Each row was made from one small tree. Brackets hold a mark, then the marks that hang from it, in alphabetical order. Every link used is in the known rows. Write each row's tree.
In the rows, zero is written as 128.
Known rows
[senuk [bikat rusi [temuvir mabik]] paneru]: [118  82 122 118 157 111 170 141 151 157 122 127 180 116 134 139 142 171
 136 148 161  98 110 191  99 157 146 118  99 136  90 109 122 118  65  90
 129 140 182 112 112]
[gelug dunev [rusi [bikat [senuk paneru]]]]: [153 130 157 121 135  87 135 107 159 129 126 117 167  71 124 152 129 243
 145 166 109 111  74 162 154 156 142 116  94 164 135  95 140 111  84  93
 165 149 181 150  87]
[bisus [mabik gemot temuvir vavo]]: [123 163 153 119 160 132 124 149 138 116 153  90 148 121 122 223 150 144
 120 137 167  91 101 139 160 147 129  96  96 118 111 111 195 134  94  98
 130 124 167 144 114]
[mabik bisus temuvir vavo]: [126 157 142 116 167  93 106 118 129 161 142  86 161 112 134 198 142 138
 101 157 143  98 101 139 165 160 132  88 106  87 114 103 173 145  76  58
 127 131 183 125 134]
[losi [gelug dunev [rusi mobu]]]: [153 108 156  80 135 122 115 100 157 116 160 150 199  97 152 167 108 217
 174 141 126 134  88 160 178 151 121  99  84 165 132 126 101 107  78 123
 161 168 184 168 103]
[mabik [temuvir deri] vavo]: [141 160 153 132 162 129 133 145 147 142 156  99 160 124 133 168 155 137
 125 142 124 117 122 171 142 146 126  95 105 108 113 115 171 121  76  89
 125 138 202 131 132]
[sonur [deri [losi gelug]]]: [160 192 149  85 132 137 141 139 135 142 171 126 204 119 124 173 140 147
 147 150 128 108 103 170 104 148 122 104  95 135 165  91 153  90  89 163
 139 129 178 136 120]
[temuvir deri [mabik bisus vavo]]: [153 149 126 119 165 109 122 135 155 170 141  74 181 130 148 182 132 130
 125 142 118 103 126 168 156 149 118  99 109 109 143 102 159 122  72  76
 116 139 181 122 134]
[bikat rusi [temuvir mabik]]: [119 106 109 109 146 126 155 174 128 152 127 126 168 122 155 158 148 154
 119 133 149 108 112 180 124 133 138  95 100 154 111 117 130 133  69 132
 117 151 175 116 119]
[senuk bikat]: [140 153 125 136 143 127 158 120 148 154 168 126 191 121 146 144 123 153
 110 169 165 112 112 183 112 156 148 113  98 144 131  86 141 105  79 113
 136 137 184 129  97]
[sonur deri]: [161 180 124 104 143 143 148 110 137 132 170 129 169 117 128 170 132 147
 100 141 120 106 100 181 120 152 135  96  97 139 164  88 158 108  88 131
 132 127 171 130 114]
[bisus [mabik temuvir vavo]]: [129 178 143 104 143 142 124 139 146 143 163  98 146 118 138 184 131 147
 110 141 153  92  98 155 155 147 134  90  99 115 103 106 182 132  77 114
 141 139 181 132 103]
[sonur [deri [losi gelug] temuvir]]: [159 183 156  94 141 146 134 131 136 151 164 127 216 121 133 165 150 128
 155 148 136 126  94 185 123 146 118  85 101 149 173  91 131  93  98 181
 143 135 186 145 127]
[rusi [bikat senuk] [gelug dunev]]: [164 162 141 101 117 105 170 145 161 132 136 116 172  86 124 166 117 214
 123 177 111 128  81 142 165 142 139 107 126 159 131  93 132 116  84 142
 145 157 190 137 108]
[temuvir bikat deri]: [170 176 125 132 138 138 177 144 171 134 147 125 176 122 157 173 126 130
 115 142 138 112 136 205 129 148 124 105 113 141 140 111 150  86  65 118
 121 117 188 145 123]
[deri [losi [gelug dunev [rusi bikat]]]]: [143 147 175 105 126 118 109 152 146 150 138 122 205  91 153 137 144 219
 184 162 138 121  85 159 139 157 118 101  94 175 151 103 120  94  92 153
 160 163 178 143  95]
[temuvir deri]: [156 171 126 123 145 132 168 156 147 133 169 123 167 126 151 167 144 145
 125 148 134 120 126 188 129 140 131 108  99 139 140 106 157  94  68 134
 125 125 188 131 122]
[temuvir [deri losi sonur] [mabik vavo]]: [133 166 147 122 128 121 123 184 164 166 170  79 212 137 124 172 130 133
 173 109 144 145 115 154 137 129 125  87  94 148 129  92 160 103  79 128
 113 159 182 118 120]
[rusi [bikat senuk temuvir] gelug mobu]: [156 124 127 103 114 117 194 139 162 119 130 140 182  76 129 157 117 240
 138 184 135 121  93 145 182 121 155 110 124 161 122 101  95 137  65 165
 122 149 204 143 142]
[gelug rusi]: [147 147 128 120 141 127 130 129 133 147 154 134 184 105 163 142 141 180
 126 151 143 111 108 172 142 152 139 106  86 162 149 100 144 116  87 114
 139 141 173 149 106]
[sonur [deri [temuvir mabik]]]: [167 155 124 118 146 165 140  94 155 157 150 117 189 128 128 170 129 115
 115 120 128 113  97 193 139 139 119  82  97 157 164  93 140 121 101 144
 130 150 172 113 116]
[mobu [rusi [bikat senuk]]]: [154 162 122 117 117 113 148 139 133 137 142 102 171  99 130 164 127 218
 118 185 122 126 100 171 137 143 151 101 119 139 163  75 130 153  65 151
 127 135 184 135 114]
[deri temuvir]: [146 163 113 120 139 143 143 132 143 146 162 124 185 122 148 169 142 136
 116 142 155 124 105 177 144 140 137  90  95 159 141 102 131 112  89 144
 136 129 185 139 112]
[temuvir [mabik bisus]]: [150 143 106 111 140 100 135 119 150 173 143 100 184 121 146 199 115 133
 108 147 152  94 106 163 152 146 126 100  98 127 138  92 155 125  71 105
 121 136 164 109 116]
[bikat [temuvir deri [mabik vavo]]]: [138 126 125 142 158 138 144 157 147 151 135 100 182 136 141 157 137 165
 127 125 116 110 126 176 143 135 132  99 110 140 124 124 145 115  68 114
 106 157 199 128 139]
[paneru senuk]: [162 155 111 114 139 122 135 141 130 152 145 138 173 130 162 192 138 160
 126 149 144 108 104 150 115 144 138 100  90 142 145  86 148 102  75 153
 123 125 179 145 107]
[gemot [mabik vavo]]: [155 175 129 108 128 136 132 127 135 169 174  87 188 136 159 189 126 164
 130 142 117 117 119 159 140 167 136 101 104 138 127  99 159 127 100 109
 126 123 185 159 105]
[bisus mabik]: [142 185 116 102 123 148 157 148 152 128 170 125 152 123 158 183 120 152
 114 141 160  91 105 178 138 139 139 104  86 146 128  92 166  98  69 153
 144 122 169 138  95]
[mabik gemot temuvir vavo]: [130 152 152 131 163 115 120 147 132 127 149  89 171 120 111 214 159 152
 121 149 154 112 111 131 142 149 133 102 101 114 119 112 179 146 103  83
 113 129 175 142 124]
[gemot [mabik bisus [temuvir bikat] vavo]]: [151 164 160 118 145 109 125  92 140 177 123  72 175 121 162 223 122 116
 104 141 138  90 114 168 167 185 116  77 127  95 108 114 170 136  76  45
 123 121 187 149 116]
[paneru [senuk [bikat rusi [temuvir mabik]]]]: [124  79 120 120 163 117 138 147 122 165  97 136 176 133 162 151 148 158
 134 147 161 104 106 173  98 139 139  95 100 155 116 105 109 122  58 148
 123 159 184 125 109]
[bikat senuk]: [149 167 114 115 126 103 155 135 143 128 154 119 178 107 136 188 124 167
 103 164 132 115 113 162 132 133 155 109  94 148 140  90 156 110  72 135
 133 135 181 142 111]
[rusi [bikat [senuk paneru] temuvir] mobu]: [149 114 127 121 123 104 178 111 172 114 135 137 164  81 117 179 122 242
 139 167 125 105  84 163 155 127 157 121  96 155 110  93 115 124  59 131
 139 125 198 137 131]
[deri sonur temuvir]: [131 159 124 132 126 129 133 135 153 130 185 125 191 129 132 170 131 117
 146 123 161 152  90 163 140 133 140  73  92 161 131  99 127 103  85 153
 133 135 184 138  99]
[gelug dunev [rusi [bikat temuvir] mobu]]: [131  98 155 127 142 133 129 114 144 118 131 152 166  77 150 140 123 248
 149 138 130 131  64 167 188 147 129  96  97 200 129 119  81 128  72 131
 145 174 186 149 112]
[mabik bisus vavo]: [139 173 123 112 162  94 113 131 131 164 155  87 179 118 150 187 131 157
 106 162 135  98 103 146 158 160 143 101 107 108 140  90 149 132  80  71
 127 125 180 144 133]
[bikat [rusi gelug mobu] senuk temuvir]: [136 104 129  70 135  96 189 162 142 112 131 144 175  78 145 167 130 212
 132 171 130 132 106 138 184 132 152 105 119 155 108 121  98 141  58 135
 127 155 199 155 156]
[losi [deri sonur] gelug]: [137 155 151 117 142 120 146 160 162 103 201 144 219 140 136 179  82 120
 186 128 130 137 113 162 103 124 144  88  94 130 125 109 123  83  65 164
 155 110 180 141 100]
[bikat [senuk paneru] [temuvir deri]]: [143 132 131 141 143  97 190 145 150 108 138 133 154 101 125 173 139 180
 127 152 111 113 114 182 128 134 145 118 104 136 121 116 167  85  50 117
 121 125 203 141 137]
[temuvir mabik]: [151 147 101 112 123 132 151 139 157 163 151 111 190 132 144 179 120 149
 117 134 149 104 113 171 133 136 136  99  91 150 129  91 149 116  79 131
 123 147 168 112 105]
[paneru [senuk bikat]]: [154 140 119 127 151 122 139 121 137 157 138 137 184 131 163 162 130 159
 127 162 164 105 103 163  99 149 143 110  94 145 146  80 134 102  72 144
 131 135 186 144  93]
[deri losi sonur [temuvir [bikat senuk]]]: [135 185 140 126 106  99 140 149 168 137 146 107 231 103 127 195 115 110
 132 136 169 144  91 170 153 130 143  73 109 172 145  89 131  85  72 160
 127 147 184 159 108]
[losi deri]: [146 162 128 122 153 141 167 158 141 131 177 144 195 121 149 166  99 137
 123 135 129 114 119 177 123 145 142 111  97 145 145 101 136 101  75 127
 149 117 173 139 112]
[deri [temuvir [bikat rusi] mabik]]: [148 138 113  98 143 136 145 149 161 173 111 112 200 123 159 170 141 109
 117 128 161 112 119 202 143 147 123  79 113 165 121 115 112 128  84 115
 137 144 173 136 113]
[losi [deri sonur]]: [130 162 138 127 145 127 152 161 154 111 196 140 198 128 134 178  85 116
 147 114 138 141 108 164 117 134 148  94  92 141 133  99 132 100  69 143
 145 116 172 130 104]
[rusi [gelug dunev] mobu]: [169 135 130  67 120 128 170 133 169 133 167 144 184  97 130 184 105 203
 141 147 134 142  86 138 190 160 121 110 107 152 118 113 114 122  83 119
 136 163 185 145 121]
[mobu [rusi bikat]]: [152 156 112 116 126 143 147 144 133 146 147 107 164 115 144 153 142 211
 128 170 142 123 101 177 126 156 139  98 114 139 155  77 124 152  75 139
 124 123 179 128 114]

Which tree is each row?
[153 116 153 108 134 133 123 101 161 131 150 140 170  78 148 150 114 238
 154 140 128 127  75 163 183 156 124 102  88 189 138 101  89 133  85 117
 158 166 179 148  94] : [gelug dunev [rusi bikat mobu]]
[126 156 139 138 128 125 119 173 153 145 155  96 226 133 109 210 141 114
 171 108 184 152  92 145 141 127 120  78  90 174 144  96 150 105 105 152
 113 146 157 122 107] : [deri losi sonur [temuvir [mabik gemot]]]
[154 120 123 102 126 141 191 142 159 130 143 151 176  92 139 147 132 232
 149 170 141 117  91 151 166 136 144 109 120 168 115 105  90 136  72 154
 121 137 200 137 144] : [rusi [bikat temuvir] gelug mobu]
[175 154 130  99 115  96 188 142 176 139 136 113 180  87 116 159 132 217
 148 191 125  98 102 151 139 145 154 133 113 143 112  79 145 116  85 119
 140 114 192 133 128] : [rusi [bikat [senuk paneru]] gelug]
[133 110 119 147 158 123 149 124 123 144 126 148 174 128 161 160 138 169
 123 160 166 110  97 164 101 145 148 100 100 149 134  96 123  99  62 157
 113 146 195 148 107] : [paneru [senuk [bikat temuvir]]]
[145 145 117  85 146 118 132 157 165 178 117  82 199 126 153 176 127 138
 112 136 132  98 131 173 141 155 136  89 114 134 107 110 127 140  84  76
 131 146 172 144 114] : [temuvir [bikat rusi] [mabik vavo]]
[137 114 126  84 143  79 201 172 139 122 123 134 164  84 127 165 151 206
 132 175 120 114 104 146 144 144 154 120 122 132  93 115 138 125  72 100
 128 126 199 152 146] : [bikat [rusi gelug] [senuk paneru] temuvir]
[155 134 121  43 133 120 174 160 154 135 157 141 178 100 156 164 134 193
 148 162 147 126 114 146 166 150 134 112 109 145 109 109 102 141  82 117
 132 136 188 149 138] : [bikat [rusi gelug mobu]]
[111 104 131 118 167 105 175 150 132 138 139 138 164 109 143 130 158 180
 131 164 158 106 108 187  97 162 155 121 101 133  90 108 129 112  68  89
 136 123 194 133 116] : [senuk [bikat rusi temuvir] paneru]
[139 161 157 119 154 104 114 101 123 174 149  76 167 122 155 214 136 129
 113 145 127 104 104 145 162 175 120  83 116  88 112 107 181 144  81  63
 125 120 184 134 116] : [gemot [mabik bisus temuvir vavo]]
[146 168 122  93 132  91 161 151 149 136 119 113 183  96 153 187 126 147
  91 166 139 101 123 186 135 145 151 100 113 145 121 108 134 116  65 111
 137 132 178 158 116] : [temuvir [bikat rusi senuk]]
[152 197 142 111 144 152 139 132 130 162 159 121 195 111 127 162 145 128
 123 132 144 125  87 185 135 152 118  87 100 162 178  83 141 107 101 154
 129 141 176 138 121] : [sonur [deri losi temuvir]]
[142 131 134 144 140 122 176 164 127 110 121 118 157  98 135 146 141 221
 129 171 107 134 113 193 136 128 143  94 133 143 159  99 125 137  42 162
 105 140 203 137 145] : [mobu [rusi [bikat senuk [temuvir deri]]]]
[132 127 127 104 161 102 165 137 145 152 151 122 171 111 140 138 150 171
 133 169 156 100 111 183  99 162 151 127  93 131  97  97 143 114  79  70
 150 118 185 128 103] : [senuk [bikat rusi] paneru]
[172 143 142  82 111 108 175 129 180 124 142 128 179  76 122 179  97 235
 139 179 121 133  82 137 192 138 136 111 117 167 126  97 107 132  80 145
 147 168 192 140 118] : [rusi [bikat senuk] [gelug dunev] mobu]
[127 114 150 143 145 127 129 131 127 129 126 143 161  87 151 132 141 228
 134 144 123 127  72 175 159 152 133  93 101 186 139 117 112 116  77 125
 141 166 181 145 101] : [gelug dunev [rusi [bikat temuvir]]]
[160 141 116 129 150  99 143 123 164 143 107  93 196 118 141 244 121 119
 104 139 168  77 114 166 156 157 121  99 111 124 149 110 163 119  76  75
 107 121 148 132 124] : [temuvir bikat [mabik bisus gemot]]
[146 117 146 101 137 121 123 103 149 129 154 146 182  90 154 164 112 211
 145 129 135 136  79 160 194 159 122 101  82 176 143 117 113 123  81 102
 153 175 175 157 102] : [gelug dunev [rusi mobu]]
[136 107 144 128 132 114 146 103 146 114 121 139 181  67 151 138 134 249
 137 172 127 115  89 167 183 123 152 101  96 189 143 105  93 131  64 149
 141 159 191 154 120] : [gelug [rusi [bikat senuk temuvir] mobu]]
[125 175 162 131 129 140 149 151 166  98 187 119 132 123 137 192 128 100
 149 112 161 127  99 183 139 122 115  78  89 127  98 114 182  96  46 150
 135 125 185 108 105] : [bisus [mabik [temuvir [deri sonur]]]]
[156 164 179 103 138 140 120 121 137 148 148 122 205  96 145 123 157 201
 173 159 126 102  95 176 120 148 123  99  96 158 175  82 126 105  99 164
 157 134 176 137 109] : [sonur [deri [losi [gelug [rusi bikat]]]]]
[153 144 124 122 168  98 117 123 162 158 106  67 207 123 132 240 130 133
 111 140 152  79 120 144 168 165 125  97 116 114 141 107 159 137  89  48
 106 127 156 150 127] : [temuvir bikat [mabik bisus gemot vavo]]
[138 180 157 121 133 130 155 167 140 151 155 116 168 107 136 171 157 122
 133 140 156 120 115 179 124 145 112 101 100 125 134 103 178  99  70 134
 120 142 190 112 128] : [mabik [temuvir [deri losi]]]
[130  99 126  83 141 119 168 183 138 146 118 133 169 106 142 164 136 175
 128 133 129 132  91 150 154 153 125  90 125 162  99 136 123 129  75 121
 125 179 180 118 128] : [bikat [rusi [gelug dunev]] [temuvir mabik]]
[145 112 146  60 144 116 171 134 161 137 154 140 184  94 141 145 116 197
 143 166 152 142  93 153 168 166 126 111 113 148 106 114  94 138  82 100
 150 174 189 147 120] : [senuk [bikat [rusi [gelug dunev] mobu]]]
[130 124 126 155 132 130 158 166 161 121 161 121 180 137 130 176 127 130
 148 106 134 140 110 182 125 113 130  81 105 158 119 118 141  92  51 150
 106 145 189 109 118] : [bikat [temuvir [deri sonur] mabik]]
[138 131 118 148 121 113 161 137 155 140 110 110 183 103 131 166 128 190
 106 161 136  97 102 171 138 112 153  99 109 170 132  96 128 124  65 172
 121 150 181 114 115] : [rusi [bikat senuk [temuvir mabik]]]
[154 147 113 118 157 114 109 108 168 189 111  73 215 125 156 198 121 109
 106 139 148  93 109 175 180 162 125  71 119 135 136 104 125 131  84  71
 125 146 181 145 124] : [deri [temuvir bikat [mabik bisus vavo]]]
[171 137 121  51 130 121 188 153 172 138 136 138 191  95 162 168 126 174
 133 159 153 114 124 164 173 158 133 109 121 144 107 114  96 135  73 101
 132 138 184 158 136] : [temuvir [bikat [rusi gelug mobu]]]
[161 158 122  69 133 117 183 172 154 149 128 125 183 104 161 160 142 149
 122 165 146 107 125 167 139 162 137  99 127 143 112 111 126 121  83  99
 129 125 181 155 131] : [temuvir [bikat [rusi gelug]]]
[125 150 154 130 180  83 104 125 119 135 134  78 162 115 119 227 159 138
 112 156 154  98 100 123 165 159 129  97 108  84 133 109 182 145  91  47
 111 119 175 133 137] : [mabik bisus gemot temuvir vavo]
[167 153 134 101 123 127 168 153 159 142 149 127 169 100 136 151 126 201
 140 163 134 122  88 146 148 159 129 106 119 160 126  98 129 114  93 128
 139 149 185 127 113] : [rusi bikat [gelug dunev]]
[162 137 124  73 124 128 161 159 132 143 155 121 175 107 135 172 117 210
 137 154 129 152  89 148 157 180 122 100 131 128 141 106 136 139  79 114
 119 165 181 143 124] : [mobu [rusi [gelug dunev]]]
[155 124 134  45 136 112 166 160 154 133 161 146 171  92 145 175 123 197
 146 144 128 141  91 141 181 161 121 106 107 149 108 121 105 138  78 109
 145 164 183 144 128] : [bikat [rusi [gelug dunev] mobu]]
[141 154 155  96 127 118 118 156 134 158 156 129 227 106 162 143 152 187
 172 161 148 116 113 162 128 153 128 104  88 156 149  99 142  92  89 147
 141 144 180 160 107] : [deri [losi [gelug rusi]]]
[147 157 140 121 144  98 142 107 149 146 124 109 164 103 150 208 131 110
  88 151 169  83 101 176 154 166 126  85 114  99 116 109 163 124  57  76
 118 120 178 129 121] : [mabik bisus [temuvir bikat]]
[132 158 167 139 194  90 120 139 129 126 136  78 153 116 120 217 171 123
 125 152 137 107 117 140 166 151 114  95 111  84 133 118 189 136  81  52
 109 112 184 134 150] : [mabik bisus gemot [temuvir deri] vavo]
[131 170 143 100 101 105 129 172 149 134 190 118 220 128 132 187 128 140
 181 139 163 142  99 145 110 131 138  91  87 145 122  93 146  80  74 176
 134 134 184 133 104] : [deri [losi gelug] sonur]
[141 148 123  84 141  79 162 152 145 135 143 117 164  95 131 182 147 179
 122 168 127 103 113 162 123 146 153 124  91 126 108  96 155 117  69  89
 152 114 179 143 113] : [bikat rusi [senuk paneru]]
[154 158 125 132 136 140 147 155 160 165 110  99 232 119 130 216 146 118
 141 124 186 113 109 177 152 148 114  87 109 179 155 105 148 104 101 132
 113 146 158 144 122] : [deri losi [temuvir bikat [mabik gemot]]]
[132 152 152 101 154  57 143 125 139 142 101  99 155  79 151 210 140 115
  75 170 150  90 111 169 160 151 132  84 120 101 112 114 153 143  48  67
 133 132 182 137 125] : [mabik bisus [temuvir [bikat rusi senuk]]]
[122 112 129 104 159 117 187 168 126 141 135 142 180 104 152 115 149 180
 128 180 156 122 115 165 122 152 150 108 128 148 102 116 110 126  76 113
 123 146 202 139 128] : [senuk [bikat [rusi gelug] temuvir]]
[144 129 170  71 119 115 109 128 152 137 160 140 219  92 151 172 115 217
 188 141 141 139  85 146 172 156 110 104  82 170 141 115 111  96  80 142
 155 180 179 163 109] : [deri [losi [gelug dunev [rusi mobu]]]]
[131 122 179 113 149 117 118 141 151  96 182 152 217 115 142 163  78 151
 198 116 109 158  91 161 137 141 129  84  89 156 135 126 109  79  72 135
 173 148 174 156  85] : [losi [deri sonur] [gelug dunev rusi]]
[160 156 123 107 117 116 157 114 170 128 152 120 180  90 130 182 112 208
 125 175 140 111  97 165 164 120 154 113  95 164 143  84 111 132  70 157
 145 137 186 137 111] : [rusi [bikat senuk] mobu]
[142  86 116  62 129 130 184 164 154 148 126 142 188 106 151 161 134 189
 149 142 148 125 110 152 171 136 131 103 115 157  97 125  95 152  67 134
 114 160 187 126 145] : [bikat [rusi gelug mobu] [temuvir mabik]]
[170 156 115 120 125 101 168 108 176 138 124 116 197 101 129 193 120 148
 112 157 145 105 102 192 148 152 148 100 106 149 126 100 141  93  77 103
 143 124 192 168 111] : [deri [temuvir [bikat [senuk paneru]]]]
[125 134 147 150 151 117 185 158 142 148 141 135 187 108 128 133 149 170
 150 154 157 112 110 200  99 156 132 126 105 139 118  99 150  74  69 114
 120 137 201 132 131] : [senuk [bikat [temuvir [deri losi]]] paneru]
[123  85 129 100 164 115 145 135 123 136 119 162 166 113 166 158 142 190
 143 156 171 117  96 164 125 141 143 103  95 154 118 108  78 128  50 148
 132 152 194 148 125] : [paneru [senuk [bikat [rusi mobu] temuvir]]]
